Each row comes from the steps of one path. Every step used is in the known rows, and no mark comes twice. Write the path behind each row, first mark first.
In the rows, 128 means zero.
Known rows:
X-M-A-L: [122 113 140 152 123 144 169 144 131 136 114 166 146 120 160 115 105 165
  91 145 138 116 114  77  98 155  71 153 120 162  96  99 109 180  86 165
 111]
C-A-P-X-M: [111 138 172 139 155  83 120 133 137 147 110 114 111 155 128 127 132 123
  86 130 151 141 123  99  85 148  88 205  92 120  71 112 101 190  86 207
  85]
L-A-T: [109 142 119 167 145 105 141 145 140 132  98 126 136 118 171 137 137 172
  78 133 124 126 114 130 109 149 112 136 140 159  74  98 106 184 119 170
 119]
H-A-L-X: [ 93 122 117 159 117 129 136 120 140 160 135 150 144 106 161 136  70 154
  84 136 171 121 125  95  98 157  69 127 167 167  65  94  86 198  74 196
 125]
P-X-C: [101 114 141 173 164  92 125 146 100 153 142 123 115 129 124 154 118 160
  79 121 147 137  96 147 111 159  95 149 119 129  77  95 100 156 101 190
 105]
C-X-H-A-L: [ 99 119 149 188 153 130 156 152 121 159 129 139 145 118 136 131  63 145
 106 143 155 102 123 103  90 172  56 122 139 151  88  97  82 170  60 191
  91]
C-X: [104 127 150 178 145 132 125 161 114 170 142 120 122 123 136 135 123 163
  99 112 130 128  75 139 125 172  92 138 107 135  97 116 102 171  75 173
 126]
H-A: [ 87 150 140 168 145 105 128 154 131 134 138 143 145 121 152 133 112 146
  77 124 150 119 125 113 109 146  86 143 135 150  71 101 100 192 106 169
 127]
R-P-A-L-X-M: [105 142 141 163 137 154 145 159 184 169 115 187 132 117 184 120  87 165
 115 142 156 113  99 115  89 162  64 154 162 154  70  94 107 168  46 201
  99]
R-M: [126 137 133 184 125 109 144 158 149 146 128 135 154 128 145 106 127 137
 103 149 123 115  96 126 130 148 103 130 144 150  96 108 116 171  86 181
 122]
M-X-C: [123 134 122 172 161  91 135 144 115 185 163 147 120 108 122 147 118 182
  81 119 157 148  96 138 132 156  96 144 128 133  93 103 114 150  99 193
 125]
R-M-A-P-X-C: [111 107 129 152 162  88 144 152 146 143 129  99 120 144 121 111 123 131
  91 158 155 127 116  99  85 163  73 171 151 139  70 114 108 183  91 185
  95]
P-X-C-A: [105 134 142 156 177  70 104 139 105 166 148 100 106 134 129 155 136 145
  64 106 153 136 106 122 113 149  87 167 107 135  80  97  82 170  94 205
  91]
A-L-X-M: [127 115 137 171 102 140 166 125 140 175 121 175 139 117 157 132  79 167
 109 150 148 128  97 108 103 149  85 145 134 151  89  96  97 173  68 208
 112]
L-A-C-X: [ 94 136 126 158 164 127 126 152 107 196 137 104 102 124 173 151 122 163
  80 105  96 132  92 127 123 160 104 148 113 168  75 112 110 186  57 174
 103]
P-A: [113 143 151 163 149 116 131 156 144 140 120 142 138 124 173 130 128 166
  68 113 139 118  92 144 109 153  94 137 123 149  72  92 127 164  91 163
 126]
L-A-P-X-C: [ 95 131 129 148 174  72 130 119 126 155 114 108 103 146 133 138 121 144
  77 130 143 145 115 130  84 152 105 179 126 143  40 107 110 181  97 187
  78]
C-A-T: [120 140 132 161 155  96 118 147 133 145 118 111 139 116 154 142 151 154
  75 124 146 129 118 119 120 142 107 148 127 141  87  98  83 182 110 183
 131]
T-A-L-X: [111 115 122 152  95 128 148  96 130 170 135 140 118 107 169 137  96 147
  98 124 157 116  86  87 121 148  64 132 170 147  80  85 115 179  68 198
 142]
H-A-P-X: [ 71 125 148 144 154  85 111 136 132 119 118 113 126 136 128 133 103 121
  82 129 169 133 143 114  76 159  81 169 134 129  42 111 110 202 103 180
 111]
T-A-C: [107 129 135 155 133 111 135 129 101 165 146 123 109 115 175 158 134 138
  86 112 118 124  95 106 143 128  95 149 146 144  71  84 139 179  83 169
 138]
L-X: [106 131 132 174 120 125 134 145 134 164 141 139 127 126 151 136  96 168
  91 123 148 139  85 134 123 153  99 132 131 145  82  98 101 179  78 184
 135]
R-P: [ 89 154 134 178 156 127 108 174 145 141 138 149 136 130 146 120 126 149
 118 122 132 128  98 127 124 152 109 146 139 141  74 103 106 172  75 164
 133]
C-X-M-A: [104 130 164 162 149 152 159 191 124 158 134 138 116 131 153 120 122 175
  92 126 134 121  80 103 104 177  60 166  90 144 111 122 100 175  85 170
 105]
L-X-C: [109 130 123 182 144 114 144 142 128 189 157 146 121 123 141 154 101 173
  92 129 156 146  80 143 126 143  99 139 137 143  76  93  85 163  79 195
 120]
R-M-A: [118 130 127 166 133 124 150 173 151 133 132 126 147 132 157  97 126 147
  87 144 130 108 100  91 120 161  82 136 143 166 102 110 114 181  91 165
 127]
R-P-X-A: [ 64 136 158 149 172  99  91 176 131 136 118 118 131 149 142 145 102 144
  96 118 144 120 120 137 109 174  70 175 130 135  62 102 111 183  70 181
  96]
P-A-L-X-H: [124 112 143 182 132 136 163 130 152 161 109 157 146 120 170 129  47 170
  87 141 160 109 104 130  91 161  69 111 153 154  79  71 107 157  45 202
  99]
X-T: [109 133 132 187 137 125 136 134 107 118 111 148 146 124 164 150 134 150
  93 122 110 123 106 147 118 137 103 138 128 122  87 103 100 172 109 153
 124]
L-X-C-A-T: [120 137 116 169 163  97 130 139 136 191 144 116 115 114 152 165 129 172
  76 132 171 143 102 129 121 135  94 147 146 144  81  94  55 175  96 214
 119]
A-P-X: [ 99 112 149 153 146  93 113 125 122 126 110 108 123 140 121 131 116 133
  91 129 150 144 113 133  92 160 107 163 121 118  61 108 121 184  91 179
 120]
M-A-P-X: [ 88 105 145 136 151 107 117 143 121 115 111 100 114 143 130 119 115 144
  75 128 160 139 118  98  80 171  83 169 116 134  64 115 123 198  94 162
 121]

Write each row's path:
[126 153 128 155 179  74 118 139 119 200 170 122 109 112 128 146 134 170
  62 105 160 145 100 111 136 144  90 161 118 142  96 102  92 163  90 209
 111] -> M-X-C-A
[ 97 123 119 165 124 138 147 106 101 168 137 132 104 115 200 179 122 144
  95 113 112 125  99 120 136 128  71 148 169 128  75  87 114 188  78 177
 130] -> L-X-T-A-C
[109 130 162 157 139 136 159 155 106 198 150 130  92 125 171 153 136 145
 112 121 110 118  81 109 137 148  67 172 118 130  96 103 128 170  66 189
 106] -> T-A-C-X-M
[ 93 130 158 196 168 123 155 184 131 144 121 121 138 121 140 144  90 163
 103 154 159 109 127 131  96 177  67 125 140 127  93  96  74 169 101 188
 100] -> C-X-H-A-T
[129 118 128 151 125  95 142 128 148 181 120 133 168 113 143 117  87 153
  92 155 149 108 130 106 127 175  60 142 164 163 103 109 131 178  61 207
 111] -> R-M-X-A-L
[ 84 129 133 153 154  98 125 106 118 106  79 111 116 151 163 144 130 135
  83 128 110 134 126 135  73 152  94 176 129 127  51 114 111 193 110 165
  85] -> L-A-P-X-T
[ 94 139 144 185 170 109 151 162 113 150 142 139 143 133 154 151  72 142
  87 139 134 118 143 117 111 134  91 137 139 154  68  77 101 182  72 180
  99] -> X-H-A-C
[ 86 146 138 160 149  99 128 137 145 134 126 135 140 132 137 123 115 127
  88 140 163 135 137 112  96 138  98 164 141 142  44 107 107 203  95 165
 127] -> H-A-P
[ 93 150 161 166 186 157 130 206 146 192 136 152 103 128 184 138 127 162
 116 121 118 119  91 138 111 170  79 176 124 138  79 112 116 161  39 183
  87] -> R-P-A-C-X-M
[ 83 106 135 149 155 119 123 128 107  90  93 105 122 140 151 138 128 137
  78 127 137 132 129 110  74 164  74 173 126 116  69 115 110 194 110 149
 111] -> M-A-P-X-T
[152 131 108 158 151  78 137 121 144 210 154 128 137 100 130 117 123 144
  87 139 155 121 116  83 130 154  74 143 163 164 109 109  97 165  66 230
 100] -> R-M-X-C-A-L
[101 129 149 137 159  76  93 121 124 142 120  89 113 144 127 128 131 120
  74 117 159 142 121 107  90 149  96 182 109 129  60 111 102 196  80 191
 106] -> C-A-P-X
[ 96 115 163 146 144 120 146 172 120 117 118 131 116 139 147 126 112 166
  75 129 142 125 109  97  84 176  58 170  95 135  98 107 115 181 110 177
  98] -> P-X-M-A
[ 96 135 131 170 114 131 147 110 120 143 126 142 112 123 188 158 128 147
  97 115 131 117  86 120 126 137  58 145 161 120  82  93 107 180 100 176
 132] -> L-X-T-A
[103 111 165 177 158  91 136 136 121 123 106 112 131 155 111 130  79 131
 104 148 154 134 123 134  81 161 101 154 118 112  68  91 117 167  74 191
  92] -> A-P-X-H
[102 134 141 184 176 128 155 161 107 188 131 110 106 141 164 149  86 166
  95 125  97 122 104 132 115 159  97 139 112 164  88  96 106 168  44 188
  74] -> L-A-C-X-H
[ 99 107 148 153 137 125 128 137 113 182 115 120 148 120 150 145  95 157
  91 126 141 111 101 128 120 176  64 149 125 157  84 108 100 181  44 183
 107] -> C-X-A-L
[109 135 134 148 137 104 136  95 121 137 116 136 111 120 155 142 145 138
 100 121 141 130 109 109 119 139  71 174 160 103  77 111 141 178 107 172
 137] -> M-X-T-A-P
[103 112 140 163 167  78 122 126 115 150 127 113 112 139 109 143 117 138
  93 136 162 150 110 141  96 151 107 170 125 121  54 102 107 168  95 188
 102] -> A-P-X-C
[123 118 144 157  88 132 173 109 143 175 124 169 118 113 170 132  97 152
 111 141 150 112  88  83 113 145  54 152 155 143  89  86 114 173  73 208
 116] -> T-A-L-X-M
[114 149 121 165 158  96 126 134 130 204 163 124 112 128 148 152 120 159
  70 113 160 145  90 119 129 131  87 156 127 153  79  92  64 174  72 212
 107] -> L-X-C-A
[ 95 130 140 152 158 105 124 146 105 176 130 119 143 133 164 168 105 155
  69 121 120 127 123 143 139 138 101 161 122 158  65  87 122 189  63 167
 113] -> X-A-C
[ 91 161 145 165 169 127 111 181 169 139 127 152 133 127 174 121 130 153
  97 114 139 114  98 134 109 156  91 150 146 146  63  99 123 164  72 160
 121] -> R-P-A
[ 89 141 157 165 160 134 149 178 114 187 153 140 114 120 161 153 110 151
  98 130 125 126 119 119 110 155  71 167 116 145  82 112  97 185  75 188
  91] -> H-A-C-X-M
[111 125 165 198 158 128 150 172 112 162 133 124 127 138 130 131  90 160
 110 128 134 116  84 140 116 171  86 128 107 131 108  98  96 152  64 184
  99] -> C-X-H
[119 110 140 176 109 123 171 106 132 163 125 147 126 125 161 135  62 146
 111 141 155 107  93  88 116 150  54 121 169 143  87  67 110 167  54 208
 113] -> T-A-L-X-H
[110 127 142 153 151 137 156 170 115 154 137 145 124 131 172 139 116 165
  78 134 116 132 115  97 112 141  90 166 106 160  90  97 121 183  84 161
 108] -> X-M-A-C
[101 144 117 156 152 112 130 136 114 167 125 124 121 128 179 147 119 159
  73 114  96 136 114 123 124 136 123 148 127 178  63  95 122 188  76 167
 109] -> L-A-C
[100 119 136 170 155 136 120 160  91 193 153 112 112 117 149 157 118 160
  97 111 112 134  86 140 134 163 106 141 115 143  90 111 111 175  55 174
 126] -> A-C-X
[119 153 130 166 174  81 123 141 120 181 156 125 124 128 140 144 148 146
  70 113 143 137 100 118 130 124 101 158 114 150  78  92  75 170  87 187
 108] -> X-C-A
[ 93 149 155 191 159 104 152 163 134 129 133 148 153 138 140 132  77 143
  91 145 150 112 135 118 101 144  79 133 131 145  77  80  94 177  90 179
  98] -> X-H-A
